(in the rows, 128 means zero)
Known rows, with every step that occurs:
R-S: [105 104  87 141 141 129 162 152 119 119 140 144  87 139 145 150 130 125
 150 119  96 163 167]
B-M-L: [178 113 125 180  96 138 154 154 114 131 115 134 100 141 127 107  58 157
 141 108 133 146 107]
S-R: [ 95 162 101 163 122 161 153 126 103 121 123 108 126 131 158 144 132 160
 168 115 130 155 109]
T-W: [118 117 105 119 142 129 172 171 121 153 121 156  87 126 110 140 138 102
 160  93 145 145 140]
L-M-R: [ 70 121 107 195 107 141 137 151 121  80 147 131 118 121 138 150 123 141
 151  59 134 157  91]
W-T-S-R: [111 173 150 114 134 143 141 146 134 131 100  95 189  95 124 115 118 174
 153  94 162 170 163]
L-M: [ 69  86 111 180 110 128 165 150  96  96 157 144  99 102 142 138 138 101
 162  76 104 171 141]
R-S-T-W: [102 112  90 106 178 120 180 168 146 150 131 179  89 143 123 140 153 112
 105 102 107 160 151]
S-T-W-R-M: [ 87  59 126 123 174 103 186 194 124 143 143 202  75 119 132 140 162  67
 107 104 137 146 131]
R-M-B: [ 83  80 121 174 143 155 135 167  89 111 181 140  95 122 152 164 115 115
 161  99 114 184 123]
W-T-S-R-M: [ 89 139 150 129 135 129 127 174 121 119 112 111 189  99 148 107 134 151
 144  89 162 195 144]
W-T-S: [119 126 159 108 138 123 157 153 140 133 115 120 155  82 105 111 108 133
 147  85 145 165 203]
R-W-T-S: [ 99  89 165 103 126 128 156 179 137 145 117 118 175  68 132 108  89 121
 148  90 122 152 216]
W-T: [123 108 132 130 143 137 151 152 119 129 137 120 121 114 130 137 133 114
 152 107 151 153 189]
S-R-W-T: [ 94 120 129 130 127 162 132 173 115 140 125  92 171 111 176 135 124 143
 159 123 148 148 162]
W-T-S-R-M-V: [113 118 164  97 149 104 145 182 123 132 133 122 163  71 153  99 122 153
 161  92 143 196 168]
L-M-R-S: [ 73 110  83 179 124 130 128 172 132  77 150 143 111 141 142 158 132 147
 138  73 121 172 108]
W-R: [111  83 121 142 136 126 179 148 108 122 141 151  72 111 129 159 121 104
 160 127 125 126 164]
B-M: [148 103 133 159 101 158 167 127 104 138 112 143  96 154 127 122  91 129
 159 118 137 147 159]
S-T-W-R-M-B: [ 91  60 135 123 192 132 164 203 117 143 174 192  74 119 118 170 140  83
 116 102 137 156 123]
M-L: [134 124 104 178 121 122 156 159 119 117 142 122 101 107 139 125  88 149
 145  95 107 149  98]
R-M-L: [110  89 105 195 121 108 142 187 106 104 153 139  98 110 164 118 104 127
 135  92 107 174  79]
M-R: [106 147 109 173 121 157 139 132 130 104 129 121 115 139 135 153 107 161
 152  88 144 136  99]

Rows:
[101 122 163 119 123 143 125 180 162 126 108 105 194  88 126 121  74 162
 137  74 155 139 166]  M-R-W-T-S
[ 75 126 108 159 109 167 152 153 104 132 127 106 146 117 185 141 113 149
 168 120 107 143 124]  S-R-W
[ 99 154 124 177 115 115 132 181 120 105 117 115 168  90 158  97  91 186
 136  78 117 190  54]  T-S-R-M-L
[104 146  89 122 176 134 151 169 170 132 123 165 108 164 117 151 140 153
  95  86 138 146 101]  M-R-S-T-W
[117 148 142 150 131 110 113 201 132 113 114 101 192  85 148  92 103 181
 125  80 156 194  93]  W-T-S-R-M-L
[ 97  80 108 128 173 118 187 146 133 120 150 173  74 129 139 157 136 111
 104 136  87 140 178]  W-R-S-T
[ 72  88 120 180 128 158 146 157  92  97 189 134 101 101 130 168 115 117
 172  74 106 180 133]  L-M-B
[110  95 126 107 174 115 197 167 136 154 130 186  75 116 109 147 145  89
 116 108 135 122 149]  S-T-W-R
[117  70 119 144 170  85 171 221 134 136 147 191  77 106 133 125 129  96
  90  95 130 146  78]  S-T-W-R-M-L
[101  73 137 125 131 141 149 179 120 142 139 117 138  99 157 132 115 103
 154 112 130 141 203]  R-W-T
[134  62 107 141 149  81 154 245 120 135 138 181  68 108 126 135 123  95
 133 100 155 146  83]  T-W-R-M-L
[127  88 115 104 153 112 181 189 122 152 123 177  65 117 100 158 140  87
 159 113 158 122 154]  T-W-R
[129  76  89  87 171 100 174 208 134 150 126 188  55 136 106 165 148  93
 145 128 145 136 171]  T-W-R-S
[151 137 131 175  98 172 137 129 128 118 103 131 116 174 121 134  77 169
 148 101 169 135 108]  B-M-R
[105  59 126 141 139 102 173 168  95 122 172 159  69  97 170 125 125  99
 170 105  93 177 153]  R-M-V
[101 124 116 123 162 133 188 149 137 153 128 167  98 124 117 130 145 105
 117  87 122 146 135]  S-T-W
[ 70  79 133 163 114 142 115 198 132  99 149 115 161 102 154 143 117 124
 142  67 152 150 146]  L-M-R-W-T
[ 72 126 103 179 122 147 140 154  90 108 136 122 126 135 183 137 148 138
 158 112 129 180  90]  S-R-M
[173  83 147 127 115 132 183 134 103 150 134 153  72 127 132 115  78 130
 176 119 119 148 184]  B-M-V
[113  74  97 125 152 113 172 169 120 120 143 163  64 131 134 168 131 109
 147 140 110 140 181]  W-R-S
[146 113 183 119 100 158 122 176 158 141  84 116 196 121 113 103  46 171
 135  86 180 137 177]  B-M-R-W-T-S
